In the rows, zero is written as 128.
Known rows, with every way that one mark hangs from another
zasar{kupa pifo}: [ 99 150 112 167  95  89 150 105 105 126 109 121 118 154 164 119  88 119
 148 154 195 153 150 184  94 141 152 151 141 117 118 188 103 144 117 127
 101 138 140 122 151 102  87 146 142 131 149]
munamo{vazo{sigas}}: [ 80 154  98 118 106  87 188 147 133 126 100  60 114 138 119 125 164 120
  85 140 167 145 121 159 109 168 114 133 113 116  75 116 114 116 142 121
  82 132 124  84 155 110  45 127 129 155 135]
fopalo{zisof{vazo{sigas{boka}}}}: [ 76 139  98 123  94  80 179 155 112 137  94  86 155 153  97 153 123 145
 115 145 176 162 128 158  94 169 169 142 127 121 105 102 116 135 131 103
 102 156 146  80 165 118  41 113 127 183 157]
kupa{zasar{pifo{zazuz{boka}}}}: [113 150 102 153 105 118 150 142 102 185 101 110 107 139 194 128 155 122
 128 137 169 174 146 190 103 150 139 146 123 105 114 181  99 145 127 119
  71 150 147  53 162 111  79 154 132  88 116]
zasar{kupa pifo{zazuz}}: [110 145 117 163  83  79 150 103  91 133 106 118 112 142 180 100 109 120
 139 160 184 153 153 181 101 140 157 150 148 117 102 189  98 140 121 119
 114 150 131 112 158  90  88 137 145 119 143]
kego{munamo{vazo{sigas zisof}}}: [ 79 143 104 116 112  76 172 121  95 149  91  86 134 136  47 130 155 128
  82 152 165 141 126 166 105 153 135 138 114 106 100 151 108 124 129 131
  74 135 123 104 184 100  51 107 133 162 130]
kupa{zasar{pifo{zazuz}}}: [113 150 103 151 116 127 147 138 100 204 103  91 107 134 208 120 150 127
 122 150 173 168 148 192 105 151 142 147 118 109 125 171 104 130 128 117
  72 146 140  61 159 107  85 150 133  85 123]
rurup{boka}: [ 75 155  93 156 109 105 167 146 132 177 118 101 130 143 181 162 138 111
 117 140 185 147 130 210 108 155 144 152 117 132 114 140 113 154 141 115
  98 128 114  65 167 110  83 121 155 155 124]
sigas{boka}: [ 89 155  96 149 104  93 181 149 115 180 122 131 130 153 160 170 122 130
 122 140 171 157 137 161 103 180 153 150 116 119 140 109 116 169 133 117
  85 143 130  63 163 114  71 134 132 159 114]
kego{munamo{vazo{sigas}}}: [ 81 149 108 131 121  84 162 137 101 137  99  96 127 136  59 124 170 129
  85 151 160 144 126 165  98 173 119 136 105 106  94 127 118 126 126 133
  76 134 117  80 176  99  53 109 139 158 133]
rurup{boka{sigas zazuz{pifo{zasar{kupa}}}}}: [ 86 150 116 155 106 145 152 140 132 158 103  80 108 140 224 128 115 109
 125 140 171 169 153 198 125 133 148 150 110 149 137 168  92 153 146 101
 133 137 116  60 156  95  80 107 140 120 120]
rurup{boka{sigas zazuz}}: [ 78 155 103 151 113 143 161 135 145 166 111  89 126 132 195 143 106 117
 128 127 169 161 144 188 118 164 138 150 112 146 128 111 107 136 149 101
 131 128 117  62 158 100  75 100 147 143 104]
boka{rurup zazuz}: [ 96 159 104 162 127 120 153  87 131 144 104  89 131 132 177 156 106 142
 131 130 149 139 130 181 110 186 131 147 114 137 139 112 128 131 148 112
  98 143 133  84 149  99  69 123 135 116  91]
pifo{zazuz{boka}}: [ 96 152 106 147  92  94 170 132 108 136 102 119 121 142 146 128 162 123
 122 135 160 143 131 163 108 162 136 140 136 117  83 139 110 152 146 111
  97 152 122  55 166 102  62 127 139 139  99]
munamo{vazo{sigas{boka{zazuz}} zisof}}: [ 83 141  92  98  75  60 211 134 125 152  97  52 121 131 132 144 118 126
  85 133 160 155 127 155 123 162 143 144 124 118 109 117 101 133 148 115
  93 146 136 105 179 116  44 121 112 162 120]
pifo{zasar{kupa} zazuz{boka{rurup sigas}}}: [110 145 124 142  81 123 152 109 107  88  83 136  98 159 162 111 171 119
 107 133 152 168 158 158 113 135 163 138 113 137 123 178  91 155 162 109
 106 165 122  45 132  80  66 118 149  83  87]
boka{sigas}: [ 81 161 109 146 139 167 156 123 130 139  98 115 126 154 118 126 121 127
 132 141 175 153 144 146 108 163 133 136 108 131 123 111 108 114 142 111
 100 123 122  68 132  98  63 120 137 145 117]
kupa{zasar{pifo{zazuz{boka{sigas}}}}}: [111 151 106 151 109 140 146 140 108 177  95 117 104 142 179 118 151 122
 134 133 167 183 153 179 106 150 137 143 116 109 120 172  93 134 129 116
  82 146 144  41 152 106  75 149 131  86 116]
sigas{boka{rurup zazuz}}: [ 99 155  98 160 103  95 170 116 122 170 118 123 129 139 186 180 102 144
 127 126 149 160 136 169 108 200 149 155 112 130 161  95 122 167 140 113
  99 153 137  58 160 106  69 126 129 129  93]
boka{rurup zazuz{pifo}}: [100 160 111 174 131 124 145  95 119 161  97  75 120 132 184 150 111 139
 141 136 151 142 126 191 118 174 121 147 118 136 132 149 119 137 135 110
 100 145 131  74 154  98  68 133 120 111 111]
vazo{munamo sigas{boka} zisof{fopalo}}: [ 57 133  90  97  65  57 176 122 104 177 102 116 166 155  84 172 114 115
  81 125 166 148 137 140 110 107 188 140 132 121 135 106  87 126 145 111
  70 137 149  90 195 115  58 108 126 118 135]
kego{munamo{vazo}}: [ 89 150 110 148 131  92 158 127  95 168 102  94 118 132  90 116 162 126
  94 156 163 143 132 178  95 171 124 137 102 105  85 149 119 136 122 130
  71 133 118  97 172  96  62 119 142 166 113]
fopalo{zisof}: [ 76 148  96 144 124 116 164 127 106 181  97  89 142 154  95 138 110 141
 143 155 179 136 131 167  95 156 159 134 117 122  96 134 121 137 139 110
  84 136 141 113 156 113  66 127 132 162 148]
vazo{munamo sigas{boka{rurup}} zisof{fopalo}}: [ 62 135  89 107  64  55 168 103 105 167  97 125 167 157  74 186 119 120
  85 119 159 152 133 145 108 117 187 141 126 126 143 111  90 127 144 114
  67 142 149  78 186 110  59 111 129 100 128]
munamo{vazo{zisof}}: [ 86 147  95 120 103  88 196 115 116 173  92  46 113 132 134 123 133 116
  93 147 177 140 127 177 114 139 141 137 118 117  73 168 106 121 142 114
  71 133 131 136 160 108  57 139 123 177 110]
munamo{vazo}: [ 89 154 100 140 116  98 183 134 125 166 102  59 104 133 150 116 155 116
  96 146 170 144 128 177 105 166 123 134 108 116  67 142 117 128 138 118
  75 132 124 108 150 107  57 143 132 169 114]
vazo{zisof{fopalo}}: [ 81 143 103 120 111 122 161 103 110 150  94  82 154 153 130 141 119 119
 107 158 181 138 139 181 106 128 174 138 128 129 105 127  98 109 147 114
  62 129 145 130 167 108  74 132 132 148 115]
pifo{zasar{kupa} zazuz{boka{sigas}}}: [104 143 124 134  81 125 161 129 105  94  87 125  99 157 169  99 167 111
 103 139 161 164 162 152 114 127 165 137 120 131 113 175  89 157 162 106
 109 161 123  56 142  86  65 116 148 101  90]
pifo{zasar{kupa} zazuz{boka{rurup}}}: [110 144 120 144  74  93 158 112 101  98  90 127 103 157 178 122 175 118
 100 138 154 155 151 172 111 133 166 142 121 130 119 187 100 167 160 112
  93 170 125  56 145  87  69 126 151  87  88]
kego{munamo{vazo{sigas{boka{zazuz{pifo}}}}}}: [ 89 146 112 138 109  75 166 148  96 158 103  89 119 130  94 131 152 132
  93 146 149 157 128 166 106 180 120 143 108 106 107 133 110 149 118 128
  92 145 122  67 192 100  53 110 122 149 133]
pifo{zasar}: [ 94 151 102 143 128 130 166 137 114 168  98 101 110 160 178 139 155 117
  88 151 177 137 144 169 114 141 152 136 109 126 136 155 113 140 156 116
  67 141 128  80 145 111  72 126 142 119 114]
zazuz{boka{rurup sigas} pifo{zasar{kupa}}}: [101 156 126 166 102 147 142 116 114  92  76 139  98 176 127 138 152 114
 139 125 164 176 144 167 113 129 137 138 109 134 122 219  83 167 137 119
  94 151 130  31 127  94  63 142 124  96 117]

Rows
[103 155 109 174 109 122 153 128 110 137  81 129 101 173 142 164 171 115
 122 124 164 157 126 183 115 140 127 139 117 123 116 217  98 173 134 125
  69 156 132  29 147 112  62 150 121 101 118]	zazuz{boka{rurup} pifo{zasar}}
[ 94 161 108 178 111 107 152 123 114 132  88 127 120 163 116 167 152 125
 151 123 165 153 116 183 107 156 114 143 124 119  98 195 104 168 124 124
  78 147 131  35 153 110  60 156 119 127 125]	zazuz{boka{rurup} pifo}
[ 95 151 119 156  94 107 161 145 103 120  89 115 101 170 157 136 154 105
 128 140 176 157 139 179 111 115 141 141 125 121 110 230  92 184 136 120
  83 151 134  62 156 112  65 150 123 120 126]	zazuz{boka pifo{zasar{kupa}}}
[114 150 106 178  95 114 149 102 107 136  91 156 108 152 131 127 132 123
 140 124 167 166 140 166 104 168 127 141 140 115  97 169  96 133 123 125
 103 153 131  49 147 101  75 135 138 111 131]	zasar{pifo{zazuz{boka{rurup sigas}}}}
[115 153 107 158 109 140 140 123 110 169  93 126 105 142 173 128 153 128
 136 128 161 187 150 180 104 159 136 144 111 113 126 172  95 133 129 119
  79 151 144  31 145 103  77 150 133  73 108]	kupa{zasar{pifo{zazuz{boka{rurup sigas}}}}}
[ 84 136  99  93  73  77 195 136 124 135  97  51 130 136 139 137 130 119
  77 139 156 161 134 164 114 158 153 138 119 123  89  91  94 119 149 115
  80 144 146 111 179 112  49 122 114 153 123]	munamo{vazo{sigas{boka{zazuz}} zisof{fopalo}}}
[106 143 120 134  94 106 160 124  97 140  98  91 103 147 210 100 164 116
  87 163 167 143 159 172 115 126 174 141 122 132 124 172 104 147 159 105
  96 157 119  89 149  86  77 116 150 100 107]	pifo{zasar{kupa} zazuz}
[ 87 162 107 159 112 139 154 106 134  95  90 157 127 164  86 157 139 128
 146 109 159 165 132 154 101 174 125 138 111 129 112 134 106 145 142 123
  91 139 131  31 130 101  56 134 137 131  96]	zazuz{boka{rurup sigas}}
[ 97 153 109 162 110 123 164 152 106 149  86 115 101 171 150 148 167 108
 119 134 174 152 131 176 117 127 128 137 124 118 106 215  95 174 135 121
  73 150 133  42 158 119  61 148 119 124 127]	zazuz{boka pifo{zasar}}
[106 157 120 168 139 182 135  95 125 149  80  92 102 146 182 132 117 133
 129 130 148 163 145 165 128 164 127 138 100 148 152 156 101 121 147 106
 109 146 128  48 128  88  64 115 119  85 103]	boka{rurup sigas zazuz{pifo{zasar}}}
[ 60 148  87 126  82  53 183 147 115 187 117 132 143 148 100 173 127 120
  95 115 164 143 128 126 109 141 152 144 122 114 143 109 111 150 139 114
  90 138 129  45 181 117  54 108 134 122 139]	vazo{munamo sigas{boka}}
[ 81 141 101 115  97  60 180 132  92 157  98 101 134 136  48 143 148 131
  82 147 162 152 128 160 105 165 144 142 112 103 114 141 106 142 126 131
  76 142 125  89 189 104  53 107 129 166 128]	kego{munamo{vazo{sigas{boka} zisof}}}
[102 155 104 169 104 100 165 121 115 186 112 114 121 142 191 177 106 142
 137 131 149 162 132 175 114 192 142 155 114 129 154 126 114 173 129 114
 100 156 134  50 164 106  71 135 115 126 107]	sigas{boka{rurup zazuz{pifo}}}
[ 82 137  98  93  75  75 194 141 121 137  97  67 131 145 116 142 146 116
  75 142 164 161 132 164 109 154 155 137 117 119  83  98  92 120 144 120
  70 140 141 104 174 112  49 129 118 155 130]	munamo{vazo{sigas{boka} zisof{fopalo}}}
[100 148 112 150  93  96 173 145 106 178 114  98 110 147 223 151 104 125
 121 146 161 164 150 169 117 158 161 154 119 128 157 150 103 184 138 107
 106 156 137  78 170 107  73 131 119 126 112]	sigas{boka{zazuz{pifo{zasar{kupa}}}}}
[ 85 144 116 115 106 111 146 152 131  64  93  74 167 152 144 129 167 119
  76 148 170 163 135 178  91 162 154 138 126 131  82  55 106  88 137 106
  85 143 146  67 160 106  45 114 141 155 135]	zisof{fopalo vazo{sigas}}
[ 96 153 120 155 120 125 152 136 100 156  94  84 103 160 184 123 144 112
 115 165 183 145 143 183 117 118 149 142 118 128 124 211  98 155 134 114
  83 143 127  86 149 103  74 141 126 114 140]	zazuz{pifo{zasar{kupa}}}
[ 74 136 108 118  79  67 156 155 118 125 103  99 166 147 142 146 153 112
  64 129 163 171 141 163  91 138 173 141 126 124  98  67 101 113 132 100
  85 150 149  58 178 108  44 110 140 146 128]	zisof{fopalo vazo{munamo sigas{boka}}}
[112 146 117 171  65  71 148  93  96  98  99 143 110 149 156 119 117 119
 149 137 173 163 146 182  96 149 151 150 149 116  99 202  95 157 121 125
 112 159 136  87 153  91  82 143 145 106 130]	zasar{kupa pifo{zazuz{boka{rurup}}}}
[ 87 148 109 158  99 110 159 143 123 174 110  67 111 137 244 141 122 109
 117 147 175 154 144 217 121 128 151 155 120 143 131 183 103 167 143 104
 118 142 121  78 173 103  85 117 140 122 121]	rurup{boka{zazuz{pifo{zasar{kupa}}}}}
[105 156 128 165 128 174 132  88 123 125  82  90 104 146 184 121 107 132
 135 136 149 167 153 169 124 154 136 141 100 151 154 165  98 128 147 105
 117 147 130  63 125  81  67 117 123  81 105]	boka{rurup sigas zazuz{pifo{zasar{kupa}}}}
[ 94 161 113 160 137 167 142  82 139 125  94 104 125 136 150 139  98 143
 141 122 146 158 143 158 115 188 128 141 104 146 146  97 116 111 151 105
 115 136 130  65 128  87  63 110 134 114  89]	boka{rurup sigas zazuz}
[110 147 106 170  94 114 156 117 104 144  94 147 107 151 137 116 131 117
 138 129 173 162 144 160 107 161 129 141 145 111  90 171  94 134 123 122
 106 150 132  59 154 104  74 134 135 124 135]	zasar{pifo{zazuz{boka{sigas}}}}
[ 80 143  90  99  77  61 210 140 121 149  97  67 120 140 109 149 136 123
  81 137 170 156 124 154 117 157 146 142 121 114  99 127 100 134 143 119
  81 142 133  96 173 116  45 127 115 168 130]	munamo{vazo{sigas{boka} zisof}}
[ 99 162 120 172 141 172 134  90 130 142  87  90 115 137 156 134 103 139
 151 129 148 161 138 165 121 179 116 141 106 144 140 136 105 118 137 105
 118 139 127  54 133  87  63 121 117 106 107]	boka{rurup sigas zazuz{pifo}}
[111 147 113 147  99 138 157 119 111 123  80 139  97 159 150 125 187 120
  95 125 149 163 149 151 119 151 147 133 113 131 119 159  96 144 162 111
  91 163 121  22 135  92  62 115 143  88  88]	pifo{zasar zazuz{boka{rurup sigas}}}
[ 70 138  93 133  88  59 172 131 107 167  92  98 158 149  82 162 120 141
 109 129 166 159 126 155  92 148 174 140 124 122 113 125 117 136 132  98
  99 158 147  73 166 113  41 110 132 155 149]	fopalo{zisof{vazo{munamo sigas{boka{rurup}}}}}
[ 81 155 107 161 116 149 154 142 136 178 106  79 118 134 197 140 109 114
 138 134 169 163 141 197 124 154 129 150 113 144 122 144 101 142 138 102
 131 130 114  53 163 101  76 108 135 138 122]	rurup{boka{sigas zazuz{pifo}}}
[105 142 119 134  76  93 168 132  99 109  94 116 101 154 186 110 173 111
  95 145 162 153 155 166 111 125 168 141 126 126 109 185  97 169 159 108
  96 165 127  69 155  93  68 124 148 105  94]	pifo{zasar{kupa} zazuz{boka}}
[ 98 153 128 150 129 173 146 121 120 141  89  74 102 144 196 101 102 122
 129 147 161 160 158 158 126 137 140 139 110 143 141 163  95 130 148  99
 123 141 131  82 140  89  65 115 120 107 113]	boka{sigas zazuz{pifo{zasar{kupa}}}}
[ 63 138  95 126 100  71 171 138 107 161  89  74 159 144  79 137 122 133
 105 137 177 144 125 155  96 131 165 135 131 121  94 132 117 118 134  96
  97 147 145  98 169 113  39 107 134 166 157]	fopalo{zisof{vazo{munamo sigas}}}
[107 151 113 162  92  98 161 120 110 165 110 113 111 147 217 165 108 136
 126 137 151 168 145 176 115 172 160 155 109 134 168 152 106 183 137 110
 102 162 137  60 158 101  75 132 121 107 102]	sigas{boka{rurup zazuz{pifo{zasar{kupa}}}}}
[108 146 121 164  72  92 150 107  98  98  97 142 109 152 150  98 109 115
 151 139 178 169 156 166  98 141 150 147 148 117  94 191  87 150 123 120
 125 153 134  85 151  90  77 137 142 117 134]	zasar{kupa pifo{zazuz{boka{sigas}}}}
[107 152 105 166 105 107 165 125 112 191 108 112 110 148 209 175 119 137
 118 131 150 164 138 176 119 179 148 152 109 131 166 140 110 176 137 112
  93 161 136  47 160 108  72 132 117 109 107]	sigas{boka{rurup zazuz{pifo{zasar}}}}
[ 50 143  85 105  87  57 186 105 107 179  93  89 155 142  62 159 108 118
  91 126 179 122 123 138 122  96 163 139 139 119 135 162 103 115 149 107
  82 129 134 104 184 114  52 105 130 127 138]	vazo{munamo sigas zisof}
[111 147 101 172  89  90 161 121 100 157 100 138 110 148 155 127 134 117
 132 132 175 153 137 173 105 161 130 143 151 106  86 176 102 145 122 125
  97 153 133  69 165 110  76 140 137 127 135]	zasar{pifo{zazuz{boka}}}
[ 73 142 100 123 109  94 171 145 115 126  87  68 158 151  91 137 128 143
 115 149 179 151 124 163  95 159 159 137 127 124  93 111 118 116 137 102
 101 148 145  91 161 115  40 112 131 180 161]	fopalo{zisof{vazo{sigas}}}
[101 154 119 169  96 107 150 119 106 108  85 128 102 172 148 151 157 114
 131 131 168 161 134 185 109 127 140 143 118 127 118 231  94 184 135 125
  78 158 133  45 143 105  65 152 125  99 118]	zazuz{boka{rurup} pifo{zasar{kupa}}}
[112 147 121 171  71  93 142  89 100  90  96 153 109 152 146 109 114 121
 153 135 172 172 152 172  98 150 148 148 141 120 102 192  88 149 122 123
 121 156 134  77 142  86  78 139 144 104 127]	zasar{kupa pifo{zazuz{boka{rurup sigas}}}}
